Each row comes from the steps of one path. Every step used is in the known rows, and no mark comes twice. Write the path behind each row, first mark first.
(in the rows, 128 means zero)
Known rows:
nizol-pivi-rumis-lesala-roviv: [ 71 152 116 140 133 145 117 117 129 126 112 111 110 145 200 119 171 125
 148 194 155 194 117 111 143 148 144  90 145 150 115 123 170 124 134 112
 126 106  84  72 158 159 195 142 106 153 141 128 173 181 160 116  83 115
 163 107 118 117]
roviv-pivi-rumis: [ 78 150 133 118 124 168 120 152 108 144 124 117 116 158 171 132 160 117
 142 159 125 192 115 129 156 106 155  84 150  92 139 152 159 129 119 136
 132 127  95 105 134 143 163 141 152 143 141 148 156 201 153 105  69 120
 134 109 132 120]
rumis-pivi-roviv: [ 69 144 151  92 112 143 123 173 121 132  93 173 134 155 176 153 138 134
 147 163 112 172 114 127 161 122 153  80 156 114 160 117 162 143 116 138
 135 138  80  94 155 129 140 114 157  97 140 136 157 186 140 125  79 126
 141 121 139 129]
namif-refi-roviv-pivi: [ 75 148 116  53 118 155 111 132 110 148 101  91 136 138 172 189 177 110
 152 160 100 152 137 117 149 124 171  81 155  91 176 111 168 160 133 138
 146 103  57  93 135 135 173 132 152 151 152 154 161 180 140 125  90 143
 138  93 129 103]
refi-bapesa: [ 59 148 140  98 133 136 137 158 126 147 116 113 107 176 207 123 166 127
 160 162 115 158 122 138 149 133 137 104 142 134 160 109 159 137 128 119
 144 154  64 100 136 112 147 130 141 149 152 115 169 171 147 125  87 122
 123 113 102 127]
nizol-pivi: [ 71 147 149  90 129 135 124 119 121 136 115 141 107 153 188 124 169 126
 187 173 136 144 145 112 156 125 140  89 142 126 151 127 161 132 125 107
 134 126  71  91 149 126 187 131 128 158 145 133 182 165 147 121  86 105
 134 117 127 120]
roviv-refi-bapesa-lesala-rumis-pivi: [ 44 151 113 145 136 157 132 157 124 137 111 146 124 166 224  72 122 139
 179 178 127 214  95 119 143 112 165 128 140 129 134  60 162 157 120 123
 130 167  95  89 156 109 165 135 127 126 166 107 157 175 140 114  86 149
 108 115 166  92]
nizol-pivi-rumis-lesala: [ 60 156 128 128 130 160 130 108 118 126 128 102 117 156 187 109 167 121
 161 189 154 195 138 121 153 136 155  86 142 143 106 133 171 113 121 102
 140 107  87  92 151 144 180 142 144 140 133 129 176 191 158 106  86 106
 148 112 117 134]
namif-refi-roviv-lesala: [ 49 152 119  59 136 146 119 144 119 121 112  94 109 143 189 181 165 112
 159 172  93 140 147 109 137 150 169  85 158 107 180 108 116 161 133 123
 154 106  67 104 132 144 177 127 131 167 159 105 170 172 137 129  86 140
 124  89 122 144]
refi-roviv-pivi-vilimu: [ 65 149 129  41 129 162 123 163 116 143  96  95 131 149 186 144 164 129
 129 162  81 188 125 110 155 134 147  80 140 126 173 109 165 135 127 146
 140  91  56  94 136 161 168 127 155 172 166 159 151 187 145 113  73 130
 161 121 124 134]
bapesa-refi-roviv-pivi: [ 60 146 124  61 116 151 123  93 113 146  96 117 133 128 179 169 177 124
 135 154 113 164 122 114 110  96 164  97 145 100 170 123 173 162 132 148
 132 123  77 107 155 153 170 125 176 154 191 171 160 192 148 116  74 133
 135 111 132 113]
roviv-lesala-bapesa-refi: [ 59 147 133  89 137 157 136 113 122 119 124 109 115 144 194 146 165 122
 157 150 105 192 125  98 121 145 149 121 150 110 140 142 128 157 128 125
 135 136  84 103 141 168 171 122 135 161 179 125 177 184 153 128  59 123
 105  98 123 160]
rumis-lesala-roviv-pivi-nilap: [138 155 104 119 127 146 109 154 117 160 110  85 137 124 179 109 157 115
 121 196 117 214 107 110 152 136 131 104 144 147 147  69 160 114 142 140
 132 113  78  75 141 159 180 137 122 139 143 171 164 177 152 129  67 117
 140 106 138  98]
bapesa-refi-roviv: [ 45 148 142  59 126 135 128  88 119 138  90 119 108 136 184 161 176 127
 141 157 124 135 130 113  83 123 162 102 146 114 171 131 175 153 133 133
 130 139  76 110 158 150 168 133 159 148 191 129 166 187 142 118  79 131
 143 116 110 132]
roviv-refi-bapesa-lesala: [ 36 145 123 119 131 145 133 144 124 146 126 113 116 163 217 103 143 116
 184 181 133 204 106 132 126 107 151 123 133 140 149  75 163 140 125 117
 141 145  95 103 133 136 169 141 138 132 150 126 171 165 141 110  88 134
  92 120 135 115]
nizol-pivi-nilap: [115 152 155  77 138 143 125 111 116 136 113 150 115 137 181 105 154 131
 184 186 143 148 148 110 169 138 141  81 145 126 156  74 165  97 128  97
 132 149  71  95 153 121 195 146 121 149 141 143 180 172 143 112  73  92
 141 117 127 125]
refi-roviv-lesala: [ 61 152 131  62 137 145 129 163 121 118 112 117 103 146 192 151 159 120
 139 170  99 158 129 110 118 127 151  84 148 125 172 121 115 145 129 124
 143 109  69 106 132 150 173 128 135 161 167 104 172 178 139 123  70 121
 123 119 126 156]
namif-refi: [ 63 149 134  90 129 141 118 127 117 147 117  96 103 156 180 146 173 113
 181 167 113 117 146 119 154 153 155 104 154 116 169 130 157 143 128 115
 145 133  75 101 141 133 173 135 132 163 143 115 171 162 135 127  90 138
 128  94 115 118]
vilimu-pivi-rumis-lesala-roviv-refi: [ 78 151  95 152 133 142 114 141 125 149 107 120 112 146 192 121 151 112
 133 170 144 210 114 125 148 137 136 113 158 147 114 149 174 129 136 150
 140 132 140 100 142 209 158 144 113 135 158 110 162 180 156 126  75 148
 110 101 102 106]
namif-refi-roviv-lesala-rumis-pivi: [ 57 162 109  78 139 160 119 154 117 107 102 127 116 147 199 152 146 134
 150 169  89 163 134  95 159 153 181  92 161  85 172  89 114 176 127 129
 141 125  75  89 155 114 171 123 121 162 171  83 159 181 141 135  78 156
 130  86 153 118]
pivi-rumis-lesala-roviv: [ 69 153 115 152 135 143 119 145 129 140 109  91 102 153 189 113 162 117
 116 185 132 192 101 121 119 153 139 105 150 154 125 136 163 127 134 133
 129 112  84  87 144 168 170 145 116 136 135 117 164 187 154 123  78 129
 152 106 113 124]
refi-bapesa-lesala-roviv: [ 49 140 134 120 144 121 123 168 137 139 107 104 100 169 229 134 161 126
 149 194 124 185  98 123 102 137 145 123 129 137 156  71 165 158 132 125
 119 147  64  87 143 116 186 140 101 145 147 125 167 159 143 130  82 130
 142 112 130 116]
refi-bapesa-lesala-rumis: [ 35 154 138 126 153 146 133 158 132 130 121  90 105 187 221  65 162 131
 156 193 125 176 108 123 113 144 144 121 123 114 153  65 159 151 121 110
 126 167  69 104 148  85 172 138 115 150 147 106 166 167 141 123  81 132
 129 111 146 100]
refi-bapesa-lesala-rumis-pivi-nilap: [ 79 157 139 125 157 157 135 170 125 133 114 139 122 156 217  77 121 147
 153 203 122 208 111 119 140 138 163 123 132 112 145   7 172 132 120 104
 119 192  72  96 167  62 174 146 115 115 143 121 152 186 138 117  72 131
 141 109 155 100]
bapesa-refi-namif: [ 49 155 144  85 107 137 139  87 117 138 117 105 105 128 163 161 187 124
 154 163 129 193 135 107 104 124 162 111 134 138 177 138 167 137 127 127
 130 153  88 112 157 153 162 132 149 168 154 133 165 178 161 118  67 125
 121 112 117 122]
pivi-vilimu: [ 52 151 153  81 135 146 130 160 122 145 109 100 100 168 193 114 163 131
 153 168  86 163 141 112 157 165 136 101 139 148 167 119 152 118 125 128
 137 118  67 100 143 153 166 130 138 180 150 117 163 174 138 118  81 118
 146 120 109 150]
namif-refi-bapesa: [ 47 150 132  93 133 142 128 146 124 149 118  87 111 171 208 152 174 120
 181 167 114 138 140 135 166 156 157  99 149 117 171  93 161 154 130 112
 151 153  63  96 136 100 148 129 132 157 144 111 170 161 144 129 103 143
 121  89  97 107]
bapesa-lesala-roviv-refi: [ 68 140 122 123 126 127 108 144 126 146 101 142 103 146 195 114 145 113
 173 186 130 192  94 106 110 125 139 127 145 149 152 103 153 145 134 133
 115 123  97  88 141 184 196 143 102 141 156 133 173 160 136 119  76 136
 117 117 149 113]
namif-refi-bapesa-lesala: [ 19 146 131 103 136 141 126 152 125 145 126  77 112 169 218 159 175 115
 189 193 115 162 138 128 137 152 172 127 135 103 161  62 164 161 122 105
 142 148  67 106 142  91 178 142 124 146 129 121 166 160 135 126  98 140
 130  91 126 111]
bapesa-refi: [ 51 149 147  94 128 136 127  88 119 150 110 121 101 146 188 135 173 124
 161 160 125 131 134 114 115 130 151 121 147 118 165 142 163 143 128 123
 131 151  90 109 155 153 175 130 143 162 178 133 171 178 141 122  79 123
 120 112 118 131]
bapesa-lesala: [ 52 149 151  95 133 135 122 150 120 142 123 113 100 158 189 132 156 113
 166 190 124 160 131 114 101 129 151 120 131 119 153 111 160 138 117 115
 127 130  87 113 145 133 197 140 124 136 132 127 173 166 129 117  69 118
 137 121 141 135]
namif-refi-bapesa-lesala-roviv: [ 34 142 118 117 141 127 113 152 136 145 107  95 106 161 226 156 172 119
 173 200 116 170 118 119 129 161 160 123 135 114 167  56 168 179 134 117
 125 143  64  85 148 113 189 140 104 154 141 121 167 152 140 136  94 149
 140  86 123  97]
bapesa-refi-roviv-lesala: [ 39 153 130  64 137 143 130 103 120 117 107 100 107 132 195 165 171 124
 142 165 107 149 139 109  93 124 164 106 152 121 174 113 119 159 133 131
 138 125  84 113 148 158 177 127 151 177 196 125 169 187 144 121  70 125
 112 108 123 155]
pivi-nilap: [114 153 155  89 137 145 125 143 114 152 115 125 104 145 174 105 148 123
 154 178 124 151 131 115 140 144 134  93 147 129 168  92 157 103 129 116
 132 155  74 107 143 135 172 147 130 136 142 131 172 178 137 117  70 109
 126 115 114 129]
vilimu-pivi: [ 75 149 146  92 138 127 123 155 119 151 108 132 102 159 188 157 165 117
 154 162 119 140 150 126 152 135 140 110 144 109 155 163 174 134 123 132
 141 156 112 127 144 140 160 131 122 143 152 119 169 164 139 140  70 129
 118 108  99 123]

Which path is each row?
[ 63 150 133 126 122 162 118 157 125 122 100 171 141 160 183  68 117 136
 168 183 129 217  90 110 141 111 153 104 150 118 148  69 155 151 115 138
 123 143 106  92 159 144 160 126 142 110 148 123 157 182 136 113  77 149
 114 120 194  96] | bapesa-lesala-rumis-pivi-roviv-refi
[ 89 142 119 121 119 128 111 136 127 153  94 155 105 144 190 107 145 119
 167 158 125 165  95 107 139 128 124 102 159 157 165 128 146 138 140 144
 125 129  94  79 132 195 170 137 109 157 170 117 174 163 145 127  81 138
 114 116 127 114] | lesala-roviv-refi
[ 67 161 133 106 143 162 121 168 133 103 114 128 116 180 191  63 157 129
 146 182 108 158 115 113 149 139 126  86 152 110 178  88 102 140 124 137
 136 135  81 102 141 129 152 117 139 178 155  96 170 178 143 128  67 124
 104 110 171 124] | pivi-roviv-lesala-rumis
[ 40 152 126 122 132 160 130 151 136 123 106 121 134 189 207  36 144 132
 173 186 131 207  86 132 130 120 138 100 137 125 160  37 164 150 124 130
 135 152  83  96 145 122 139 132 150 136 149 113 163 173 141 111  99 142
  98 115 167  89] | pivi-roviv-refi-bapesa-lesala-rumis
[ 59 151 122  56 124 155 138  88 123 132  92  65 137 129 183 160 179 121
 119 154 121 204 115 104  66 151 157 110 141 126 120 136 194 157 138 134
 139 119  61  94 154 173 165 133 150 121 170 131 173 191 155 128  71 134
 146 105 105 139] | rumis-lesala-bapesa-refi-roviv
[ 74 145 159  78 121 144 122 135 127 120 102 148 130 159 182 125 167 128
 177 177 140 148 130 124 164 128 134  63 147 116 162 108 166 131 121 115
 135 125  72  88 152 128 165 124 141 139 141 144 178 171 147 120  89 108
 138 118 142 124] | nizol-pivi-roviv
[ 34 144 142 108 141 137 135 165 127 142 123  89 108 173 218 123 161 121
 162 191 124 175 116 133 114 131 157 117 124 128 152  85 168 147 121 109
 131 148  74 108 141  94 173 140 127 134 138 128 168 166 139 119  82 122
 130 116 123 125] | refi-bapesa-lesala
[ 80 153 124 125 119 162 120 147 123 127  88 183 140 162 177  68 122 139
 167 155 125 188  93 115 171 115 142  85 169 120 157  98 153 144 121 146
 133 146  99  84 156 152 134 117 152 120 164 107 158 188 143 117  87 149
 116 118 171  93] | lesala-rumis-pivi-roviv-refi
[ 83 149 135  84 138 158 131 161 121 119 128 107 112 157 190 144 159 117
 155 155 100 192 122 101 143 151 140  99 149 107 132 146 118 142 124 122
 142 128  72  97 124 158 171 124 118 152 149 112 178 176 151 128  63 117
 111 103 125 157] | roviv-lesala-bapesa
[ 52 163 114  73 145 160 117 137 125 110 110  91 103 162 193 124 168 124
 153 174  91 132 143  99 134 161 155  92 159  89 185  86 114 164 135 124
 146 123  66  99 138 130 171 133 120 192 170  81 167 173 138 133  83 151
 120  83 145 122] | namif-refi-roviv-lesala-rumis
[ 69 149 145  76 106 153 145  93 118 132 112  93 117 128 163 176 189 126
 143 144 121 228 122  99  98 144 161 106 135 115 147 153 184 145 129 130
 127 160  68 100 154 159 159 127 141 146 147 133 170 187 170 122  55 125
 128 106 107 131] | lesala-bapesa-refi-namif
[ 82 158 135 120 137 147 125 157 118 136 102 166 106 163 191 100 138 139
 149 166 115 162 115 108 154 135 146 107 151 117 150 125 150 144 121 127
 122 159  78  89 160 116 163 124 127 139 159  97 160 177 140 128  73 132
 145 114 148 110] | lesala-rumis-pivi
[ 65 147 120 112 109 128 122 146 124 140 109 119 106 126 180 138 153 115
 162 189 136 252  99  97 101 120 149 119 128 159 168  96 158 135 134 139
 119 119  97  86 145 186 187 143 110 154 137 136 168 160 154 116  59 139
 117 119 150 106] | bapesa-lesala-roviv-refi-namif
[ 71 153 136  89  93 149 130 150 121 130 106 132 132 141 148 123 156 120
 165 159 132 225 107 118 140 107 139  65 147 151 182 116 158 116 124 140
 144 122  90  96 136 178 133 125 159 140 132 125 166 180 161 110  76 133
  93 126 137 109] | pivi-roviv-refi-namif
[ 78 154 147 109 129 155 121 169 125 123  90 162 129 171 182  94 138 142
 137 168 112 170 104 116 159 132 141  83 154 106 160  96 154 148 118 140
 126 154  75  87 164 113 140 114 154 122 151 112 155 189 141 128  80 137
 142 115 164 106] | lesala-rumis-pivi-roviv
[ 63 148 119  78 125 175 116 122 111 135 107  93 130 144 170 182 172 114
 144 155 118 166 127 123 147 124 186  62 161  73 160 132 175 157 127 138
 144 104  74 102 142 137 168 147 160 139 146 144 152 204 152 107  87 145
 147  89 118 105] | namif-refi-roviv-pivi-rumis
[ 58 149 140  68 114 166 146 135 129  96 116  99 141 133 166 168 178 125
 141 155 108 251 115 101 110 140 156  84 140 107 167 119 134 151 125 137
 135 140  74 104 147 171 143 107 148 159 143 139 168 193 171 125  58 127
 103 102 136 146] | pivi-roviv-lesala-bapesa-refi-namif
[ 67 151 136  79 131 162 122 175 114 152 116  93 125 160 187 134 162 124
 149 170  82 184 128 115 182 140 139  98 137 128 165 115 153 128 123 141
 136 100  66  94 138 151 167 120 149 187 150 159 156 180 147 117  77 123
 136 119 132 135] | roviv-pivi-vilimu
[ 56 147 135  49 125 139 119 130 118 143  96 102 111 146 172 172 175 117
 158 160 110 116 150 115 127 152 166  84 157 107 183 121 169 155 133 128
 146 118  60 102 141 133 170 134 139 144 153 108 168 170 137 127  92 144
 146  98 106 124] | namif-refi-roviv
[114 151 120  50 122 163 112 132 108 149 100 101 140 123 168 173 164 115
 150 173 102 154 141 116 158 131 168  75 157  88 188  60 171 129 134 130
 144 122  63  99 141 126 176 144 149 135 139 165 163 184 138 118  79 137
 138  90 128 102] | namif-refi-roviv-pivi-nilap
[ 73 148 104  63 118 167 131  92 114 139 100  57 161 122 175 167 182 115
 112 153 107 226 106 107  95 120 166 109 144 102 118 138 193 163 136 143
 139 107  61  92 149 172 168 125 170 119 172 171 163 198 161 126  69 131
 139 104 125 119] | rumis-lesala-bapesa-refi-roviv-pivi
[ 70 145 155  82 128 137 117 171 128 137  97 139 124 166 173 145 167 118
 143 162 116 147 133 137 153 134 131  85 149 101 165 140 181 136 120 146
 142 153 109 123 152 143 134 118 142 131 144 126 163 168 140 137  73 126
 117 108 114 121] | vilimu-pivi-roviv
[ 40 153 134 131 147 149 137 168 128 128 114 137 114 177 227  93 139 143
 155 193 115 204 108 121 134 131 163 127 128 110 139  58 164 159 116 112
 123 168  75  94 164  71 168 128 122 124 149 108 155 176 142 125  81 138
 141 111 161  99] | refi-bapesa-lesala-rumis-pivi
[110 163 131  82 155 163 129 168 118 111  98 161 118 134 197 104 120 147
 124 184  95 179 117  95 142 139 161  84 158 109 169  54 115 129 129 125
 132 149  73  95 153 113 172 131 125 134 170  98 159 195 137 124  56 131
 134 109 154 132] | refi-roviv-lesala-rumis-pivi-nilap
[ 45 143 117 114 146 147 122 194 135 142 111  82 129 165 233 130 165 131
 141 199  87 234  96 117 155 146 147 119 120 134 155  47 162 155 128 140
 119 116  60  78 144 126 182 133 124 176 151 168 149 167 147 123  80 134
 156 112 139 116] | refi-bapesa-lesala-roviv-pivi-vilimu
[ 60 147 122 116 124 144 134 141 124 153 116 121 115 163 207  99 147 124
 179 153 132 172 109 134 162 117 138 100 150 151 154 107 155 138 131 123
 149 152  89  97 126 145 144 134 150 140 166 109 170 172 152 114  91 134
  83 116 110 112] | roviv-refi-bapesa
[ 64 150 143  85 130 150 124 177 128 115 120 134 120 163 190 120 153 120
 150 177 102 159 123 120 152 126 137  83 153 120 175 105 108 139 122 132
 145 118  85 107 133 149 156 116 148 159 147 116 170 180 141 125  77 116
 106 114 146 147] | pivi-roviv-lesala
[ 79 150 133  79  97 145 130 158 123 134 103 133 132 139 159 145 161 116
 158 154 126 226 124 128 160 115 138  77 144 134 175 133 179 126 123 155
 151 146 129 118 145 186 121 122 150 136 132 124 161 170 162 125  71 139
  86 116 120  98] | vilimu-pivi-roviv-refi-namif
[ 56 143 127 123 111 150 133 165 126 137  96 171 150 153 202 115 128 138
 172 151 127 206  91 143 183 103 155  78 160 147 157  83 163 146 122 138
 150 151  96  83 143 133 113 116 170  90 157 128 155 184 152 117  96 143
 101 121 134 108] | rumis-pivi-roviv-refi-bapesa
[ 73 144 134 115 106 152 120 163 118 138  95 196 144 142 170 127 121 129
 166 153 123 194 104 125 166 103 150  83 168 140 155 118 156 141 120 144
 141 132 105  90 146 167 138 118 161 101 155 128 159 186 143 116  85 139
 114 124 150 116] | rumis-pivi-roviv-refi
[117 150 153  88 144 136 121 154 116 155 113 129 106 146 178 132 155 117
 148 172 120 150 152 121 160 142 137 104 150 114 160 106 175 108 126 126
 140 183 110 129 149 135 165 142 121 130 142 122 165 171 136 133  65 119
 117 105 101 123] | vilimu-pivi-nilap
[ 63 155 123 125 137 153 129 147 118 146 125  82 110 161 186 138 164 110
 129 177 134 190 140 133 138 142 151 109 144 124 112 163 181 122 120 128
 149 133 127 126 149 157 153 141 130 129 132 111 157 187 152 127  73 128
 128 102  94 127] | vilimu-pivi-rumis-lesala
[ 63 154 129  81 118 156 148 112 121 109 127  85 116 128 176 177 183 124
 148 153 108 246 125  89 108 139 161 111 135 112 151 148 128 150 128 127
 135 143  79 105 145 162 164 122 134 170 158 122 173 185 174 125  50 124
 102  99 121 150] | roviv-lesala-bapesa-refi-namif
